Known rows, with every step that occurs:
V-U-S-Q: [  8.9  -6.5 -33.2  38.3  49.6 -24.1  25.5  -9.6 -12.0 -10.2   6.5  28.8
 -10.4 -14.8  59.6  -0.5  -9.1 -13.7 -11.9  -0.1  -4.7 -17.0 -40.0]
Z-M-S-Q: [ -2.6  13.5 -25.1  31.8  49.8 -13.3  53.0 -19.8 -58.5  -4.8  12.1  -8.3
 -24.8  -4.4  38.1  13.9  21.9 -10.8   2.8 -16.6   6.6 -17.1  -1.0]
Q-S-M-Z: [ 36.0   7.4 -47.3  39.1  48.7 -10.2  42.1   1.5 -16.6  28.1 -12.2  12.1
 -25.4 -14.4  37.0  20.8  10.4 -10.7 -12.3   8.1  -0.8 -10.7 -29.2]
U-Y: [ 15.8  -5.7 -21.0  54.1  15.9 -26.7  27.5  27.6 -25.2   0.9   0.9  16.1
 -11.9 -26.1  36.2  17.6   4.1 -37.8 -28.1   0.1   6.9 -21.3 -38.4]
Y-V-U-S: [ 43.2   5.3 -21.3  48.6  21.0 -32.6   2.0   8.0  -1.4   7.4  -4.6  19.9
 -23.4 -35.0  60.5  11.4  -0.9  -6.0 -28.5  -3.7   2.3  -4.1 -60.2]
S-M: [ 31.7   0.5 -29.8  47.5  25.1 -18.1  20.6   7.5 -29.7  20.1  -5.2  15.6
 -26.0  -2.9  29.1  24.2   3.2 -19.5 -17.5  -1.8  -5.0 -10.5 -39.2]
V-Y: [ 33.7  -6.1  -0.1  45.4  17.2 -24.6  31.9  11.6 -35.7  -5.7 -18.4  18.7
 -15.5 -30.4  22.5  22.1   6.8 -44.6 -25.3  -8.1 -18.5 -17.7 -31.0]
Y-U-Z: [  1.2 -20.9   3.0  58.5   6.7 -14.3  23.9   5.4 -45.5   5.7   5.0   8.0
 -32.5 -14.5  38.5   9.5 -21.4  10.4  -5.8   2.5  -4.0 -24.1 -50.5]
V-Y-U-S: [ 45.6  -9.0  22.1  30.6  35.9 -22.4  39.1   3.1 -14.2   3.9  -5.6  23.8
  -4.3 -43.3  40.4  33.9   3.9  -4.6 -28.2   2.0 -26.8 -26.5 -43.9]
U-Z-M-S-Q: [-28.7   0.8 -18.5  42.1  39.6 -17.1  46.6 -18.8 -76.4 -23.2  28.0  -9.1
 -24.2  -7.2  31.6   5.1   7.8  10.9  22.9 -18.6   8.7 -16.5  -9.7]
Q-S-U-Y-V: [ 12.2  34.2 -31.4  49.7   8.8 -28.5  -2.2  33.8  13.8  27.4 -18.1   0.9
 -52.0 -31.3  47.9  20.1   7.1 -14.6 -41.5  -8.8  22.8 -14.5 -47.6]
U-Z-M: [  1.4 -10.6 -10.6  54.3 -13.9 -29.6  22.1   3.3 -68.1  -4.1  24.2   2.5
 -15.0   0.1  26.7   0.3   6.5  -1.5  10.9 -14.7   7.7 -23.1 -40.9]
Y-V-U-Z-M-S-Q: [  0.2   8.5 -39.8  27.5  42.8 -21.2  26.2 -19.6 -48.6 -19.8  13.4  -6.8
 -41.2 -12.9  49.8   8.9  -8.3  36.2  17.8 -18.3  22.2 -10.6 -20.6]
V-U-Z: [  6.1 -29.6 -20.0  54.1  10.2 -37.0  19.7   6.3 -36.6 -15.2  -2.5  23.8
 -15.6  -5.3  35.3   2.7 -23.1  -9.4   5.8   8.3   0.5 -17.4 -50.9]
M-S-U-V: [-10.8  14.5   2.8  59.4  17.0 -38.2  25.2   8.3 -17.7  -1.3  -6.4  -7.4
 -26.9 -11.7  41.3  22.0  -3.4  -5.6  -3.8  -8.9  18.4   3.5 -22.6]
Q-S: [ 10.9  13.5 -14.9  66.5  20.3 -27.2  26.7   8.6 -19.1  11.9 -10.2   6.9
 -31.2 -23.1  27.0  -0.3  25.2 -55.1 -12.4  -0.1  -6.1 -18.7 -44.8]
V-Y-U-Z-M-S: [ 22.4 -12.8  24.2  10.1  35.8 -26.2  60.0 -10.5 -57.7 -15.8   0.8  -1.3
  -7.9 -19.5  12.8  43.4   4.2  28.5  15.9  -4.7 -11.3 -27.6 -19.0]
S-Q: [ -7.1   3.9 -30.8  60.9  28.2  -5.3  24.5  -0.5 -42.3  -0.6   3.9   8.4
 -40.5 -13.8  48.6  -4.9  -2.7 -31.2 -21.3 -14.0  -2.8 -18.4 -25.3]
Z-M: [ 26.5  -1.2 -15.9  42.4  -2.1 -25.0  27.8   3.7 -51.3  11.9  10.2   5.9
 -15.0   2.2  31.6   8.3  18.8 -23.9 -11.1 -12.5   4.5 -22.0 -34.1]
V-Y-U-Z-M: [ 32.2 -17.0  13.2  21.1   3.7 -20.7  37.3  -1.5 -55.0  -7.2   7.7   9.1
 -13.8 -11.9  23.0  26.7  -6.7  24.9   3.8 -11.1  -9.7 -37.8 -37.2]

Rows:
[ 39.9  -9.6 -46.0  37.6  39.7  -5.5  41.6   5.2 -34.5  24.8  -3.5  16.2
 -20.5  -5.0  45.2  27.6  -8.3   2.3 -24.4   6.2  -0.4  -6.3 -22.9]  S-M-Z
[ 43.1   3.7 -35.9  50.4  11.1 -25.4   4.0  10.0 -10.8  11.2 -19.7  15.1
 -44.7 -21.2  55.6  11.0 -10.9 -14.7 -29.2  -4.2   7.9  -8.3 -50.3]  Y-V-U
[ 18.8  10.2   6.6  49.4  -5.1 -36.2   6.9  17.6 -11.4  -7.8 -11.8   9.5
 -20.8 -18.7  36.6  19.7 -14.3 -14.9 -19.0 -18.7   4.3 -11.2 -31.6]  S-U-V-Y
[  2.5  19.0   0.4  36.7   8.0 -42.0  30.2   0.8 -29.6   1.6   8.8 -14.5
 -16.5   5.7  36.9  25.4  10.1  10.2   7.3 -17.7  27.6  -5.8 -16.7]  Z-M-S-U-V
[-29.7  -9.9   1.2  53.5  22.3 -32.8  36.2   5.9 -48.5  -1.7  -3.8   1.2
 -28.4  -4.1  28.2  24.5 -10.2   7.2  -0.1   3.8   6.7   0.5 -24.3]  M-S-U-Z
[  7.0 -12.4  11.0  29.1  27.5 -22.9  52.0 -10.8 -60.3  -1.8  13.6  -8.7
 -18.7  -6.0  25.4  31.1   4.3  31.4  19.0   0.5   5.1 -23.0 -25.5]  Y-U-Z-M-S
[ 17.6  -8.0 -30.4  60.8  -0.4 -28.6  -2.9  11.9 -28.6  -6.5  -4.2  12.6
 -44.2 -22.1  47.8  -0.7 -24.0   6.0 -10.3  -6.0  10.0  -8.8 -57.8]  Y-V-U-Z
[ 19.7  25.9 -22.7  19.4  21.7 -33.6  25.8  17.8 -20.0  22.0  -1.4 -10.1
 -31.3 -15.0  44.5  46.0  12.2  20.9 -28.7 -13.8  34.9  -7.6 -17.5]  Z-M-S-U-Y-V
[ 15.1  26.6   5.6  52.5   7.7 -41.2   7.9  13.9   7.5  -6.6 -19.6   4.4
 -24.7 -28.3  27.3  13.3   3.7 -27.0  -6.8 -15.4   2.9 -15.8 -39.0]  Q-S-U-V-Y
[ 28.1  16.6 -30.2  49.5  33.8 -21.4  23.5   5.0 -10.6  22.8 -13.6  10.5
 -29.7 -13.3  20.5  18.3  21.8 -31.2  -8.0  -0.4  -6.5 -15.5 -43.0]  Q-S-M
[ 33.5 -18.9 -33.0  31.7  29.0 -38.8  27.6  24.0  -4.2  -7.1  -8.5  31.8
  -4.0 -13.5  41.3  24.2 -13.7 -29.5 -21.0  12.6   7.9 -25.5 -42.6]  V-U-Y
[ -7.4   4.8 -18.1  58.5  38.3 -12.6  24.4  -4.4 -30.4  -1.1  20.2  13.9
 -17.5 -26.4  56.4  -6.0   9.3 -23.9 -21.0 -13.9  -8.4 -15.9 -37.4]  U-S-Q
[ 71.5 -14.9  -7.9   3.5  66.2  -5.0  54.5  -3.4 -10.2  19.8  -7.5  28.4
   1.7 -29.8  49.9  55.4  -9.9  38.9 -28.0   8.6 -22.2 -17.0 -27.4]  V-Y-U-S-M-Z
[ 21.7  15.0 -42.6  46.6  42.2 -17.3   3.3  -5.3  -4.3  -0.2   2.1  16.4
 -37.4 -33.5  73.4  -2.6  -7.9   2.2 -26.2 -14.8   4.5  -9.0 -47.8]  Y-V-U-S-Q
[ 26.3  15.4 -31.0  60.0   7.7 -20.0   3.2  31.6 -16.2  10.0  -0.8   4.7
 -39.8 -43.1  49.9  16.4   3.8 -22.0 -44.2 -15.2  15.4 -12.1 -46.7]  U-Y-V
[-13.8  -4.0  -6.8  26.3  48.0  -6.1  55.6 -22.2 -65.1  -8.4  24.4 -10.4
 -32.8  -3.8  38.6  17.5  -6.0  40.6  18.3 -10.5   6.5 -29.2 -13.0]  Y-U-Z-M-S-Q
[ -0.8  10.4  -7.9  68.8 -14.1 -32.4  -0.8  18.6 -13.4   5.7   0.3   2.0
 -30.7  -4.5  49.5   5.6 -15.1  -8.9 -17.1 -14.3  18.7  -6.4 -41.1]  S-U-V
[ 30.4 -15.3 -14.3  42.4  29.6 -41.4  26.7   3.4  -6.7  -1.3  -1.5  31.6
   3.9 -17.6  48.1  13.3  -1.6 -23.4 -11.6   9.8  -7.9 -13.6 -50.7]  V-U-S
[ 21.6  18.2  14.2  20.5  15.7 -45.3  35.3  -0.8 -26.2 -14.5  -4.7  -8.2
  -6.1  -8.8  24.9  42.2  11.5   9.4   5.0 -22.6  12.8 -10.3  -8.1]  Z-M-S-U-V-Y
[ 23.6   3.9   3.8  61.9   5.7 -20.8  12.8   8.8 -13.6   4.4   5.2  -1.3
 -34.6 -20.1  50.9   8.0 -11.8  -1.8 -11.8  -9.2   7.3 -21.8 -47.2]  Y-U-V
[  9.0   3.9 -16.0  12.4  27.3 -38.1  49.7  13.9 -27.7  12.3   0.0   2.8
  -3.6   3.0  30.5  48.2  10.7   4.0 -13.7  -0.2  23.8 -16.2 -10.6]  Z-M-S-U-Y
[ 26.5  -9.5   9.4  47.5  28.4 -21.6  31.4   2.3 -16.1  19.1   5.8  14.7
 -14.9 -27.1  51.6  17.0   3.6  -2.8 -24.6   3.5 -12.4 -22.2 -53.2]  Y-U-S
[  9.6   6.3  -6.5  22.8  19.6 -32.5  46.9  -2.3 -42.2  19.4  -6.0  -2.7
 -18.0  12.5  29.6  36.3  15.6   3.7  -7.2  -4.4  13.3  -7.1 -11.8]  Z-M-S-U
